Each row was made from one walk, in order. Every step used is in the known rows, and no mark comes twice. Write each row's walk.
Known rows:
m > s > p > q > k: [-25  26 -38  -1   4  -3   7  36 -47 -32  73 -69 -21  61  48   0  32  -9
  19 -16  -4  27  45   3]
k > s > p > q > m > d: [-18  31 -30  -7  -3   0  12   4 -83  -7  14 -37 -21  55   7  39  49  -6
  28 -12 -14 -23   0 -12]
m > s > k > y > p > q: [ -6  -4 -24 -12  21  -2  11  41 -24   1  47 -56  -3  35  -1  17  59 -33
  16  28  -1  23  38  11]
k > s: [ -9  40 -27   1  30  -6  25  31 -53  -8  13 -49 -15  42  20  16  54  -9
  -1  21  12 -12  10  -3]
y > p: [-19  29 -25  -2  28 -13 -16  33 -31 -16 -14  -4 -11  35  11   3  40 -29
  19  30   5  -3 -13 -32]
m > q: [  6  51 -17  -2  33 -31 -50  21 -46 -21   3 -24 -37  53  16  14  48   1
   5   9 -11   4   5  -5]
q > m: [ 11  43  -2  -2  53  16 -37  17 -28 -23 -31 -29 -22  19  24  -7  18  -8
 -11  10 -12  12   2 -15]
m > s > k > y: [ 47  14  -1 -18  48  -2   5  26 -11   0  39 -78 -29   9  -7  -7  49  -1
  -6  17  -2  17  63   1]
m > q > p: [ -3  66 -23 -17  17 -19 -39   9 -47 -42   5 -45 -50  57  32  23  41  16
  30   2 -22   8  25 -15]
k > y: [  7  14  -3 -23  39   0 -14  18 -16 -21   1 -51 -31  -1 -10   7  49 -18
   0  20   8  13  27 -23]
p > q > m > s > k > y: [ 25   8   0 -15  48  26 -12  24 -22  -8  31 -85 -13  19  14   9  37 -11
 -15  12 -15  36  48  27]
s > k > q > p > y: [-23  42 -22 -11  -8  15  43  13 -33 -39  30 -53 -90  22 -10  31  27   4
  23 -17 -49   6  59  -1]
m > q > p > y: [ -1  38 -19 -17  26  -2 -30   9 -30 -33  -3 -42 -75  62  10  22  49  -7
  33  -1 -34   9  29 -29]
k > q > m > s: [-12  51  -3  16  40  39 -24  47 -14 -30   3 -52 -20  45  29   1  18 -32
  -6   6 -17  41   6  20]
p > q: [-30  28 -35 -11  15 -12  -3  41 -55 -26  28 -50 -13  30  31  33  41 -20
   0  15  -8  16   9   6]
d > m > q > p > s > k: [ 40  59 -29   1  59 -49 -13  13 -60 -22  31 -47 -83  52  44  18  33  43
  21  -3 -18 -36  49  -3]
s > p > y: [ 22   1 -10   3  26 -10  -2  12 -36 -17   3 -16 -59  19 -23 -13  38 -23
  14   2 -30 -13  24 -38]
p > s > k > q > m: [ -8  54 -22  25  26  22  10  28 -45 -21   6 -28 -58  28  25  17   9  -2
   0 -13 -13  -7  49  25]
s > k > y > p > q: [-23  -3 -26 -17   3 -13   9  20 -43 -14  24 -32 -19  14 -16  28  54 -17
  15  22  -3   4  29   0]
k > s > p: [ 13  30 -21  12  10 -18  26  17 -69 -17  24 -30 -22  37  -1  -3  49  -3
  13  10   2 -32  18 -13]
s > p > q: [-12  19 -29  -1  -6 -28  -1  24 -73 -33  34 -32 -23  25  10  14  35 -13
  11   4 -19  -4  17  -2]
d > m > q > p: [ 21  63 -10 -13  56 -44 -45  12 -43 -42  10 -46 -60  46  34  13  39  27
  17  12 -24  -5  -2 -18]
d > m > q > k > y: [  2  33   6 -17  69 -31 -55   0 -21 -32  20 -53 -68  39  16  -2  49  15
   1  -2   3  15  14 -18]
d > m > s > k > y: [ 68  14  13 -15  89 -25  -3  26  -8  -2  45 -80 -41  -1  -6 -18  44  11
 -22  28  -8   4  35   1]
d > m > s > k: [ 65  34  -2  -2  86 -39   1  36 -28   3  47 -67 -34  16  21 -18  30  21
 -25  23 -15  -5  18   4]
m > q > k > y > p > s: [-43  19 -38   5  37   0 -37  20 -19 -16   1 -16 -50  87  28  15  62 -32
  51  -3  33   7  46 -30]
m > s > k: [ 40  40 -16  -4  45 -13   8  35 -31   0  42 -64 -24  27  19  -8  36   9
 -10  13 -12   8  46   7]
k > y > p: [-14   4 -10 -16  33  -1 -18  22 -11 -16 -17 -17 -16  17 -17   3  53 -39
  22  33  14   8   6 -39]

Write each row's walk:
[  6  16 -29   5  11 -17  -1  44 -55 -22  57 -56  -8  44  23   7  40 -26
  10  11 -15  17  24   7]	m > s > p > q
[-41  28 -37  -4 -14 -14   4  15 -66 -44  52 -43 -40  42  33   9  28   3
  18 -21  -9  10  38  -9]	s > p > q > k
[ -6  60 -44  -1  29 -13 -24  25 -49 -30   8 -44 -58  78  53  32  42   0
  45  -2  -1  -8  51 -15]	m > q > p > s
[-18   2 -19 -13  11  11   1  25 -28 -35  72 -81 -28  43  21   1  46 -19
  22  -7   3  38  61  -1]	m > s > p > q > k > y
[-20  33 -19  -6  31  15 -28  27 -47 -27  -6 -44 -10  28  41  20  22 -20
 -12  11 -15  23  -2   9]	p > q > m
[ 11  14   7  23  29  40 -14  32 -15 -27   4 -32 -52  44 -16 -17  20 -46
  13  -8 -43  28  19  -1]	k > q > m > s > p > y
[-57  14 -27 -28  12  13  -2  20 -30 -37  39 -77 -35  29  31  29  45 -14
   9  -4  12  39  45  -5]	p > q > k > y
[-21  61 -34   4  17  10  14  18 -50  -4   1 -31 -69  41  12  43  23   4
  25 -33 -17 -18  42  -3]	p > s > k > q > m > d
[-20  20 -37  11 -10 -20  35  28 -87 -22  47 -42 -12  46  13  22  52 -14
  12  12  -2 -20  16  10]	k > s > p > q
[-11  24 -22  15  11  -4   1  -3 -58 -18  30 -26 -74  88   3  -1  61  -3
  32 -25 -10 -16  38 -16]	m > q > k > s > p > y
[-70  37 -50  -5   0   9  39  34 -65 -24  54 -75 -19  67  59  39  50  -7
   8  -5  18  11  26  13]	p > q > k > s
[  9  46 -14  17  39 -49 -17   0 -70 -26  45 -32 -59  72  26 -11  49  32
  15 -12  -3 -32   7  -6]	d > m > q > k > s > p
[ 20  34 -16   1  43  14  -6  31 -44  -7  35 -70  -6  33  40   8  21  -1
 -19   8 -26  29  33  34]	p > q > m > s > k
[ 22  38 -40   8  38 -18  21  30 -51  -1  24 -38 -47  26  27  11  31   8
   5   2   3 -27  63  -1]	p > s > k
[-26  25 -47  15  37  -7   0  48 -34  -2 -12  -5 -20  53  32  12  40 -42
  32  24  24 -18  13 -31]	y > p > s
[-52  19 -41  -3   4 -14  -4  43 -50 -20  10 -15   0  47  24  30  45 -40
  19  29   0  11 -14 -10]	y > p > q
[ 37   9  10  -6  62  27 -23  15   2   2 -11 -37  -9  22  -6 -24  37 -21
   8  23  -1  17  29 -13]	q > m > s > k > y > p
[ 30  16  -3 -23  34 -12   5   5 -29 -13  18 -52 -45  -7 -20   1  43  11
  -6  10  -6  -3  55  -9]	s > k > y
[ 40  34  -6  -2  90 -24 -19  50 -16  -7  29 -65 -22  28  34 -14  33 -10
 -16  32  -4  12  -8  -8]	d > m > s
[-41  38 -47  28   0  -9  31  48 -51 -15  21  -3 -45  47  10  26  31 -21
  30   3   4 -19  38   9]	y > p > s > k > q
[  0  52 -13 -26  42   6 -30   4 -31  -5 -32 -32 -34  30  12  17  34  -1
  12  -6 -14  -1  -7 -43]	q > m > d
[ 61  22   0   9  72 -40 -19  34 -34 -15  37 -45 -28  23  11 -34  30  -2
  -2  22 -15 -10   0 -17]	d > m > s > p
[-39  48 -37  -2  24   9  30  21 -45 -21  30 -62 -28  58  46  10  47   5
   8  -5  22  -2  28  -9]	q > k > s
[-11  49 -47  -7  31   5  14  31 -36 -28   8 -59 -47  44  52  25  29  -4
  38   2   6  -9  55 -26]	q > p > s
[  9   7  -8 -16  26 -12   0  10 -25  -7   3 -19 -29   5 -31   0  50  -9
  15  23   3  -6  32 -27]	s > k > y > p
[-92  29 -57   3  -6   9  35  36 -61 -18  38 -42  -2  82  53  34  55 -25
  29   7  26   5   6   0]	y > p > q > k > s
[-62  40 -41 -12   6   1   3  31 -48 -37  42 -62 -31  48  55  28  33  -4
   5  -9   2  29  27   0]	p > q > k
[ 13  52 -47  -8  25  -7  36  19 -50 -21  27 -62 -61  31  42  22  24  24
  28  -7  -6 -24  80 -11]	q > p > s > k
[  8  43   4  24  20  23 -25  34 -31 -39  12 -35 -27  38   7 -15  15 -24
   8  -7 -30  24  16  12]	k > q > m > s > p
[-22  67 -27 -12 -17  -4  31  16 -53 -51  38 -58 -68  15  10  30  20  26
  20 -15 -35   3  54  11]	s > k > q > p
[ 28  13 -15   6  51 -40  -8  47 -49 -20  63 -58 -17  32  25  -3  33 -13
  -4  22 -21   4  -2   4]	d > m > s > p > q
